What can hang from each mark
U: T
D: S T Z
N: D W
P: U
W: N S Z
T: D U W
Z: W

Known rows, with every way that one mark hangs from another
U[T[D[S] W[Z]]]: 3.508, -0.957, -2.940, -0.232, 0.744, -1.528, 0.949, 3.558, 1.009, -0.341, -0.501, 0.067, 0.431, 0.464, 0.183, 0.091, -2.316, -0.803, 0.711, 0.702, 1.011
Z[W[N[D]]]: -0.220, -0.437, 1.889, 0.085, 0.148, 1.920, 0.029, 1.222, -1.114, 2.465, 0.430, -0.451, 0.667, -2.221, 0.430, -0.581, -1.223, 1.308, 0.597, 0.094, -0.737
P[U[T[D[S Z]]]]: 2.656, -0.224, -2.667, -0.640, 0.003, 1.546, -0.658, -8.246, -0.245, -1.996, 0.138, 0.754, -0.644, -0.739, -1.335, 0.147, -4.556, 2.438, -0.322, -0.481, 2.177
D[Z]: -0.428, 0.364, 2.333, -0.037, -0.325, 1.726, -0.622, -3.581, -0.342, -1.994, 0.192, -0.016, 0.323, 1.543, -1.628, 0.207, -0.181, -0.670, -0.535, 0.132, 0.002
D[S T[U] Z[W]]: -2.523, 2.591, -2.860, 0.066, -0.925, 1.790, 0.681, -1.665, -0.387, 0.301, -0.124, 0.223, 1.217, 1.364, 0.094, 1.853, -0.859, -0.913, -2.170, -0.179, 2.051
N[D[Z] W]: -0.396, -1.103, 2.485, 0.417, 0.120, -1.367, -0.645, -2.749, -0.607, 2.723, 0.307, -0.040, -0.006, 1.173, -1.475, 0.581, -0.028, 1.205, 0.045, -0.115, 0.027
N[W[Z]]: 0.050, -0.340, 3.170, -0.309, 0.756, -0.916, 0.331, 5.032, -0.220, 1.232, -0.081, -0.600, 0.079, -0.373, -0.533, 0.520, 0.735, -1.129, 0.166, 0.896, -1.199
N[W[S Z]]: -0.111, 0.397, 2.156, -0.500, 0.644, -1.868, 0.302, 5.482, -0.106, 2.005, 0.084, -0.495, -1.980, -0.632, 0.108, 0.678, 3.984, -1.616, 0.194, 0.969, -2.323
D[T]: -2.533, -0.045, 2.270, -0.222, 0.274, 3.723, -0.131, 0.708, 0.379, -1.623, 0.380, -0.094, 0.449, 2.343, 0.976, 0.650, 0.233, -1.009, -0.360, -0.140, -0.787
Z[W[N[D[T]] S]]: -2.749, 0.275, 0.886, -0.292, 0.215, 2.059, 0.432, 2.132, -0.230, 3.640, 0.670, -0.073, -0.589, -0.464, 2.548, 0.029, 2.523, 0.540, -0.034, -0.129, -1.759
P[U[T[W[S]]]]: 3.088, -1.544, -0.211, -0.389, 0.589, -3.097, -0.221, -4.123, 0.744, -1.168, 0.119, 0.298, -2.887, 0.203, 0.500, -0.003, 5.648, 1.527, 0.727, -0.098, -1.523
T[D]: -0.164, -0.089, 1.725, -0.031, -0.232, 2.966, -0.814, -0.073, -0.133, -1.718, 0.092, -0.332, -0.685, -0.089, -0.834, 0.095, -4.599, -0.407, 0.711, -0.098, -0.256
Z[W[N[D] S]]: -0.297, 0.364, 0.820, -0.149, -0.022, 1.032, -0.028, 1.632, -0.964, 3.278, 0.607, -0.326, -1.372, -2.578, 1.102, -0.396, 2.181, 0.610, 0.617, 0.155, -1.843
U[T[D W[S Z]]]: 3.263, -0.435, 0.132, -0.432, 1.034, -2.646, 0.988, 3.540, 1.027, 0.727, -0.601, 0.018, -1.731, 0.557, 0.826, -0.151, 1.716, -1.248, 0.752, 0.962, -1.497
W[N[D] S Z]: -0.609, 1.042, 1.425, -0.683, 0.724, 1.307, 0.273, 5.506, -0.747, 2.365, 0.314, -0.196, -0.385, -3.201, 0.812, -1.403, 3.048, 0.168, 0.274, 0.771, -1.987
T[D U W]: 0.077, 0.457, 0.199, 0.878, -0.879, -1.878, -0.435, 0.781, 0.196, -1.555, -0.912, -0.374, 0.116, -0.271, -0.917, -0.018, -2.495, -0.432, 0.245, -0.334, 0.685
D[S T[U] Z]: -2.880, 2.698, -2.500, 0.146, -0.707, 2.115, 0.017, -2.074, -0.157, -1.928, -0.133, 0.550, 1.579, 1.390, -0.177, 0.913, -0.348, -1.211, -2.261, -0.543, 2.087
T[W[S]]: 0.050, -0.833, 0.284, 0.269, -0.355, -2.507, -0.378, 0.766, 0.786, -1.085, 0.126, -0.325, -2.107, 1.664, -0.012, 0.342, 5.065, -1.319, 0.823, 0.141, -1.773
Z[W[N S]]: -0.095, 0.695, 1.443, -0.227, -0.284, 0.567, 0.046, 1.254, -0.651, 0.347, 0.447, -0.434, -1.178, -2.094, 0.917, -0.396, 2.493, -1.107, 0.269, 0.180, -1.983
N[D[Z[W]]]: -0.325, -0.181, 1.348, 0.033, -0.214, 1.928, 0.000, -2.858, -0.814, 3.111, 0.306, -0.275, -0.406, 1.014, -1.209, 1.094, -1.033, 1.502, -0.073, 0.420, -0.004
W[S]: -0.236, 0.830, 1.211, -0.269, -0.007, 1.598, -0.723, 0.614, -0.176, -1.301, 0.513, -0.233, -2.339, 0.061, 0.233, 0.356, 3.093, -1.362, 0.321, 0.158, -2.031
Z[W[N[D[T]]]]: -2.612, -0.587, 1.905, -0.102, 0.362, 3.016, 0.506, 1.690, -0.357, 2.863, 0.459, -0.160, 1.463, -0.195, 1.891, -0.124, -0.713, 1.049, -0.076, -0.180, -0.576

Rows
3.392, -1.794, 0.959, 0.392, 0.564, -1.605, 0.044, -1.088, 0.914, -1.444, -0.452, -0.003, -0.155, 1.628, 0.199, -0.188, -2.164, -0.381, 1.044, -0.160, -0.159 : U[T[D W]]
-2.266, 0.783, -3.548, 0.574, -0.640, -1.095, 0.216, 1.837, 0.774, -1.836, -0.305, 0.080, 1.386, 1.787, 0.815, 0.954, 1.627, -1.232, -0.914, -0.578, 1.614 : D[S T[U W]]
-0.455, 1.440, 1.990, -0.816, 0.518, 0.756, 0.385, 5.143, -0.471, -0.466, 0.116, -0.263, -0.264, -2.845, 0.543, -1.378, 3.365, -1.712, -0.124, 0.817, -2.113 : W[N S Z]
3.380, -0.970, 1.466, -0.272, 1.431, -2.019, 1.194, 3.445, 0.763, -0.401, -0.532, -0.168, 0.770, 1.365, 0.397, -0.163, 2.712, -1.106, 0.309, 1.063, -1.018 : U[T[W[Z]]]
-0.182, -0.017, 1.543, -0.416, 0.892, -1.414, 0.208, 5.697, -0.424, 4.844, 0.284, -0.483, -2.131, -1.081, 0.296, 0.653, 3.756, 0.267, 0.616, 0.947, -2.218 : N[D W[S Z]]
-2.835, -0.582, 1.120, 0.199, -0.590, -3.196, 0.440, -2.220, 1.047, -1.261, -0.016, 0.505, 0.793, 2.615, 0.669, -0.879, 5.286, -1.381, -0.845, -0.445, -0.625 : D[T[W[N S]] Z]
-0.261, 0.800, 0.274, 0.898, -1.265, -2.722, -0.289, -3.087, 0.122, -1.524, -1.046, 0.015, 0.610, 0.911, -2.147, 0.001, -2.477, -0.252, -0.617, -0.294, 1.518 : T[D[Z] U W]
-0.489, -1.406, -2.728, 0.588, -0.744, -2.662, -0.224, -2.542, -0.027, 0.137, 0.183, 0.310, 2.011, 0.196, -1.201, -1.136, 0.662, 1.060, 0.159, -0.450, 1.930 : T[W[N[D[S Z]]]]
-0.410, 0.449, -1.621, -0.535, 0.512, 2.353, 0.328, 5.342, -0.845, 1.341, 0.379, -0.132, 1.771, -3.183, 0.087, -1.189, -0.817, 0.498, 0.202, 0.480, 0.582 : W[N[D[S]] Z]
-2.179, -1.430, -2.770, 0.262, -0.356, -0.360, 0.193, 1.202, 1.411, -1.798, 0.317, 0.070, 0.864, 3.503, 0.722, 1.010, 1.530, -1.129, 0.090, -0.342, 0.896 : D[S T[W]]
3.131, -2.424, 0.450, -0.083, 0.354, -1.679, -0.379, -4.834, 0.748, -1.588, -0.331, 0.197, -1.125, 0.117, -0.436, -0.288, -2.082, 2.494, 1.055, -0.334, 0.248 : P[U[T[D W]]]
-0.528, -0.600, 0.703, 0.410, -1.148, -3.857, -0.308, -3.070, 0.481, -1.282, -0.322, 0.242, -0.348, 0.094, -1.082, -1.429, 0.501, -0.721, 0.262, -0.352, -0.108 : T[D[Z] W[N S]]
-0.088, -1.683, 1.476, 0.586, -0.589, -1.903, -0.345, 0.277, 0.504, -2.131, -0.342, -0.217, 1.175, -0.637, -0.496, -1.586, -2.816, -0.341, 1.044, -0.419, 0.156 : T[D W[N]]
3.228, -2.304, 0.848, -0.138, 0.693, -2.117, -0.214, -4.499, 0.574, -1.892, -0.076, 0.172, -0.761, 0.519, -0.115, -0.153, 2.262, 2.082, 0.725, -0.156, -0.417 : P[U[T[W]]]
2.888, 0.358, -2.102, -0.138, 0.242, 1.679, -0.262, -4.739, -0.009, -1.886, 0.051, 0.617, 0.289, 0.727, -0.734, 0.259, -4.646, -0.396, -0.366, -0.256, 1.795 : U[T[D[S Z]]]
3.218, -2.206, -3.786, -0.155, 0.067, -1.601, -0.417, -4.491, 0.807, -1.869, -0.043, 0.410, -1.038, -0.270, -0.429, 0.097, -2.777, 2.381, 1.022, -0.508, 1.621 : P[U[T[D[S] W]]]
-0.014, 1.359, -0.440, 0.582, -0.631, -3.183, -0.218, 1.534, 0.205, -1.158, -0.445, -0.289, -1.642, -0.089, 0.006, 0.244, 5.146, -1.401, -0.136, -0.052, -1.025 : T[U W[S]]
-0.087, 1.128, 0.990, 0.326, -0.377, -2.699, 0.729, 5.332, -0.137, -0.833, -1.312, -0.300, 2.207, -3.097, -0.660, -1.785, -2.260, -0.838, -0.189, 0.365, 0.646 : T[D U W[N Z]]
-0.230, 2.330, 0.769, 0.352, -1.119, 1.179, -0.004, -2.695, -0.997, 0.544, -0.658, -0.275, -0.021, -0.788, -1.639, 0.931, -5.002, -0.005, -1.047, 0.110, 1.210 : T[D[Z[W]] U]
-2.997, 2.328, -3.074, 0.215, -0.445, 2.536, -0.130, -1.701, -0.534, 0.895, 0.051, 0.550, 1.527, 1.019, 0.104, 0.902, -0.525, 0.588, -1.805, -0.629, 2.231 : N[D[S T[U] Z]]
2.899, -0.813, 1.280, -0.597, 0.756, 2.454, -0.726, -4.920, -0.234, -1.781, 0.094, 0.231, -1.333, -1.422, -0.171, -0.253, -4.004, 2.400, 0.589, -0.280, -0.072 : P[U[T[D]]]
-2.320, -0.871, 0.347, 0.105, -0.137, -1.437, 0.141, 1.319, 1.512, -0.714, 0.187, -0.085, -1.389, 3.692, 1.391, 0.765, 5.417, -1.493, 0.124, -0.088, -1.580 : D[T[W[S]]]
-2.970, 0.132, -2.325, -0.142, -0.130, 3.354, -0.181, -2.412, 0.075, 0.956, 0.703, 0.499, 1.026, 2.742, 0.068, 1.017, -0.729, 0.819, -0.875, -0.338, 1.565 : N[D[S T Z]]
2.934, -0.537, -2.882, -0.651, 0.409, 2.398, -0.789, -4.465, -0.130, -2.094, 0.337, 0.399, -1.257, -2.006, -0.137, 0.114, -4.643, 2.293, 0.538, -0.493, 1.327 : P[U[T[D[S]]]]
-2.432, -1.475, 1.023, -0.193, 0.705, -0.003, 1.117, 5.375, 1.022, 2.793, -0.135, -0.186, 1.082, 2.933, 0.873, 0.503, 2.360, 0.556, 0.269, 0.758, -0.558 : N[D[T[W[Z]]]]
-2.657, -0.066, 1.651, -0.522, 1.127, -0.430, 0.724, 6.283, 0.257, 5.249, 0.310, -0.100, -1.330, 0.949, 1.739, 1.084, 4.207, -0.061, -0.083, 0.693, -2.083 : N[D[T] W[S Z]]
-2.640, 0.919, 1.019, -0.432, -0.486, 1.561, 0.545, -2.163, 0.309, 1.401, 0.385, 0.047, -1.488, 3.010, 0.751, 1.721, 3.026, -1.081, -1.128, 0.335, -1.165 : D[T Z[W[S]]]
-0.141, -0.233, -2.314, 0.045, -0.159, 2.091, -0.071, 1.607, -0.943, 2.158, 0.717, -0.273, 0.844, -2.539, 0.452, -0.173, -1.779, 1.122, 0.564, -0.121, 0.681 : Z[W[N[D[S]]]]
-0.329, 1.565, -0.706, 0.722, -1.380, -3.737, -0.345, -2.549, 0.178, -0.697, -0.861, 0.098, -1.388, 0.590, -1.455, 0.106, 0.807, -0.908, -0.557, -0.196, 0.363 : T[D[Z] U W[S]]
3.192, -1.680, 2.016, 0.348, 0.874, -2.899, 0.376, -0.556, 0.425, -2.357, -0.292, 0.257, 1.803, 0.029, 0.870, -1.689, 1.972, -0.827, 0.510, -0.293, -0.663 : U[T[W[N]]]
-0.389, -0.164, -1.903, 0.058, 0.046, 2.354, -0.680, 1.129, -0.834, -0.092, 0.708, 0.034, 1.233, -2.534, 0.257, -1.081, -1.412, 0.856, 0.463, -0.469, 0.753 : W[N[D[S]]]
-0.383, 2.379, 1.428, 0.449, -1.082, 0.265, 0.095, -2.439, -1.258, -0.064, -0.786, -0.090, 1.523, -2.932, -1.215, -0.751, -5.216, -0.126, -1.173, -0.224, 1.350 : T[D[Z[W[N]]] U]
-0.191, 2.350, -3.121, 0.286, -0.839, 2.318, -0.836, 0.963, -0.651, -2.036, -0.266, -0.103, -0.045, -2.193, -0.718, 0.371, -5.085, -0.589, -0.329, -0.515, 1.836 : T[D[S] U]
3.032, -1.452, 1.109, 0.455, 0.122, -2.419, 0.146, -4.852, 0.862, -1.401, -0.594, 0.358, 0.362, 2.732, -0.905, -0.172, -2.026, -0.173, 0.204, -0.072, 0.708 : U[T[D[Z] W]]
-0.405, -0.858, -1.599, 0.432, -0.235, -1.329, -0.657, -2.356, -0.595, 2.468, 0.554, 0.141, 0.131, 0.851, -1.400, 0.971, -0.598, 1.090, -0.017, -0.304, 1.398 : N[D[S Z] W]
3.103, 0.079, -2.275, -0.203, 0.664, 2.413, -0.398, -0.912, 0.132, -1.901, 0.192, 0.245, -0.272, -0.328, 0.534, 0.212, -4.617, -0.523, 0.499, -0.289, 0.909 : U[T[D[S]]]
-0.438, 0.215, 2.420, -0.468, 0.902, 2.277, 0.435, 5.037, -0.926, 1.605, 0.108, -0.271, 1.544, -2.780, 0.032, -1.577, -0.244, 0.698, 0.282, 0.730, -0.870 : W[N[D] Z]
-2.892, 1.956, -2.567, 0.259, -0.021, 2.551, -0.106, 2.419, -0.756, 0.263, 0.146, 0.383, 2.580, -2.184, 1.664, -0.728, -0.816, 0.454, -1.166, -0.942, 1.553 : W[N[D[S T[U]]]]
